Each row comes from the steps of one walk. Every step used is in the known rows, and no mark comes twice. Write the walk behind each row, first mark first.
Known rows:
gavuz, gaduz: [  0  -9  26 -38  31  -8  12  13  -4  12  -9  20  -1 -12 -15 -22   3  -6
   8   3 -30 -13  -6]
gizo, nevuk, gaduz, gavuz: [  3  -4  12 -32   8 -21  23  11  21  -9 -17   4  -1 -33   0 -15  14 -27
 -12 -14 -14 -20 -26]
nolaz, gaduz, rebuv: [ 27  -6  19 -30  19  -9  10   3 -12  -2 -22   9  -7  -5  -4 -13  20 -29
  -5  15 -20  -3   3]
gavuz, gaduz, rebuv, gizo, nolaz: [ 17   8  28 -24  18 -26  17 -20  -7  17 -10   5  12   9  10   0  15   3
   9  23  -6 -21  -2]
nolaz, gaduz, nevuk, gizo, rebuv: [ 24  -1  13 -19   7 -21  13  11   6   6 -10  16  -4 -32   5   7  29   1
  -9  11 -14 -16   4]
nevuk, gizo: [ -1   2  34 -45  18 -22  20   9  -5   0   1   9   2 -24  -3   6   8   4
   7  -3 -37 -17   7]
gavuz, gaduz, nevuk, gizo, rebuv: [ 15   1  21 -24   9 -24   5  10  16  10  -4  29  -3 -36  -2  -3  15  15
  -5   7  -9 -23  -8]
nolaz, gaduz, gavuz: [ 10  -8  17 -24  17  -9  19   9 -14  -6 -25  -7  -4 -10  -5 -12  20 -31
   4  -5 -17  -2  -4]
rebuv, gaduz, nolaz: [  4  -8  14 -30  25  -1  32  11   0  -1  -3  13   7  -1   4 -35  -3 -35
  27   2 -40 -15  -9]
gizo, rebuv: [ 17  -6  31 -38  22 -12  12 -10  12 -10  -7  24  -6 -26 -12 -26  15 -21
   0  17 -24 -11  -2]
gavuz, gizo, nevuk, gaduz, nolaz: [ -2   1  10 -32  11 -10  29  19   2   1  10  11   8 -20  12 -13  16  10
   7 -12 -28 -36  -7]
rebuv, gaduz: [ -1 -14  26 -43  28 -10  22  12   5   1  -8  16   4  -9  -7 -26  -3 -30
  16   7 -28 -12  -9]
gavuz, gizo, nolaz, gaduz, rebuv: [ 28   0  20 -18  16 -21  15 -11 -23   0 -19  -6   5  14  10   5  31   8
  12  20  -8 -16  12]
nevuk, gizo, rebuv: [ 19   2  35 -38  15 -22  16  -4   6  -5   3  19   1 -33  -1  -6  19   3
   6   8 -22 -15   7]
nevuk, gizo, nolaz: [  6   3  26 -31  18 -31  33  -4  -8   3  -5   0  12 -10   4  13  17  15
  19   7 -35 -20   6]
nevuk, gaduz, rebuv, gizo, gavuz: [ 22  17  34 -37   7 -22  29 -18  -3  -2  -5  -6   8 -14  14 -14  27 -22
 -13   9 -13 -18 -12]
nolaz, gaduz, gavuz, gizo: [  2  -3  25 -24  16 -12  14   9 -24  -5 -13  -9  -2  -7   2   0  24  -3
   9 -10  -2  -9   6]
rebuv, gaduz, nevuk: [-11 -11  15 -36  19 -15  18  16  15   0 -16  22  -6 -17  -2 -16  -4 -23
  -1   8 -26 -19 -19]
nevuk, gaduz, rebuv, gizo: [ 16  11  35 -43  13 -27  17  -2  -7   2  -9   5   5 -18  13  -5  13 -19
  -5   9 -19 -22  -2]
gizo, rebuv, gaduz, nolaz: [ 26  -7  14 -24  22  -1  27  -1  10  -7  -3  23   7 -11   6 -46   7 -41
  24  12 -28 -14 -11]
gavuz, gizo, nolaz, gaduz: [  9  -7  20 -22  25 -16  25   3 -29   9  -9  -5  11  11   6   7  29  19
  23  13 -17 -18  14]
rebuv, gizo: [-15   4  41 -49  21 -16  20  -3  -5   8   5  10   5 -16   0   2  10  -9
  -1   6 -26 -19   5]
gavuz, gizo, nolaz: [ -1  -1  29 -34  22 -22  20 -10 -12  -2  -5   2   6   1   2   5  16  22
  17  11 -22 -24   8]

Which walk is each row?
[  6  -4  26 -33  25  -4  27   1   2   7  -6   9   2  -8 -16 -30  19 -10
   2   5 -21  -9 -13]
gizo, gavuz, gaduz
[  6  -4  13 -26  26  -1  22  11  -9  10  -2  16   5  -5  -6 -30   3 -15
  22  -1 -37 -17  -6]
gavuz, gaduz, nolaz
[ 21  -5  30 -33  19 -19  21   4  10   0   0  19  10 -25   6 -16   9 -12
  17   8 -17 -14   0]
nevuk, gizo, rebuv, gaduz
[ -1   4  27 -23  13 -26  20 -17  -9 -15 -13 -10   3  -3   7   6  21  10
  18  -2  -6 -20  -2]
gaduz, gavuz, gizo, nolaz
[-19   1  32 -49  16 -14  23  -2  20  11  12  19   2 -24  -1   5  15  -2
 -17   6 -13 -25  -5]
rebuv, gizo, nevuk
[  4  -3  12 -27  11 -22  17  24  -6  11 -11   8  -2 -22   3  19  20   5
  -5   0 -26 -18   5]
nolaz, gaduz, nevuk, gizo
[  1  -5  24 -27  15 -17   5   2  19  -5  -5  28  -4 -22   8 -16   9   2
   1  14   1 -25 -10]
gavuz, gizo, rebuv, gaduz, nevuk
[ 24  11  31 -28  10  -8  27 -18 -11   5  -5  -7   5   2   9  -6  39 -24
 -17  17  -6  -6   1]
nolaz, gaduz, rebuv, gizo, gavuz
[ 17   2  31 -34  16 -14  14  -5 -17  10  -9   3   3  -3   9   3  21 -22
  -9  16 -10 -10   9]
nolaz, gaduz, rebuv, gizo
[ -1 -11   8 -28  18 -11  14  19  -2   5 -20  13  -9 -16  -7  -2  18 -14
 -11   8 -27 -12  -6]
nolaz, gaduz, nevuk
[ 27   1  23 -39  15 -24  14   5  -2 -11 -22  11  -4 -19   0 -20   9 -27
  -2   7 -33 -15  -9]
nevuk, gaduz, rebuv
[ 10   4  20 -20  11 -34  26  -1 -16 -10 -20 -18  10  -5  15   0  18   8
  24  -8 -14 -25  -9]
nevuk, gaduz, gavuz, gizo, nolaz
[  6  10  42 -43  13 -20  11 -13   1  -2  -3  11  -2 -13   6   1  13 -16
 -11  15 -13 -17   3]
gaduz, rebuv, gizo
[  1  -9  14 -44  18 -17  25  18  17   2  -8  18   1 -29  -6 -15  12 -14
  -9  -1 -30 -24 -15]
gizo, nevuk, gaduz
[ -3   0  10 -19  12 -25  27  -2  -9  21 -13  -3  10   3  13  21  29   1
  -4  19 -16 -23   1]
rebuv, gizo, nolaz, gaduz, nevuk
[  1  -1   9 -23  12 -34  31   8  11   8 -14   6  11  -8  14  14   6   7
  14   9 -25 -26 -10]
rebuv, gaduz, nevuk, gizo, nolaz
[  2   3   9 -18  13 -34  19   8   4  17 -12   9   7 -12   5  16  11  31
   9   5 -22 -29  -6]
gavuz, gaduz, nevuk, gizo, nolaz
[ -4   6  12 -35   9 -13  38  12   7  13  14   8  16 -21  16 -10  15 -13
  -2  -5 -28 -35 -12]
rebuv, gizo, nevuk, gaduz, nolaz
[ 19 -13   9 -24  26 -17  31   2 -19  10 -21  -6   9   8  -3  -5  25 -12
  17  19 -33  -9   6]
gizo, nolaz, gaduz
[ -1  -8  22 -32  19 -13  22   6   6 -11 -20   3   1 -12  -1 -24   0 -41
  13  -7 -15  -7 -18]
rebuv, gaduz, gavuz
[ 37  -4  11 -18  18 -18  21 -11 -14   0 -31  -4   2  10   3  -7  24 -22
   5  26 -22  -7   3]
gizo, nolaz, gaduz, rebuv
[ 19 -13  27 -35  26 -10  19  -1  14  -5  -9  24   3 -18  -3 -37   6 -33
  13  18 -18 -10 -10]
gizo, rebuv, gaduz
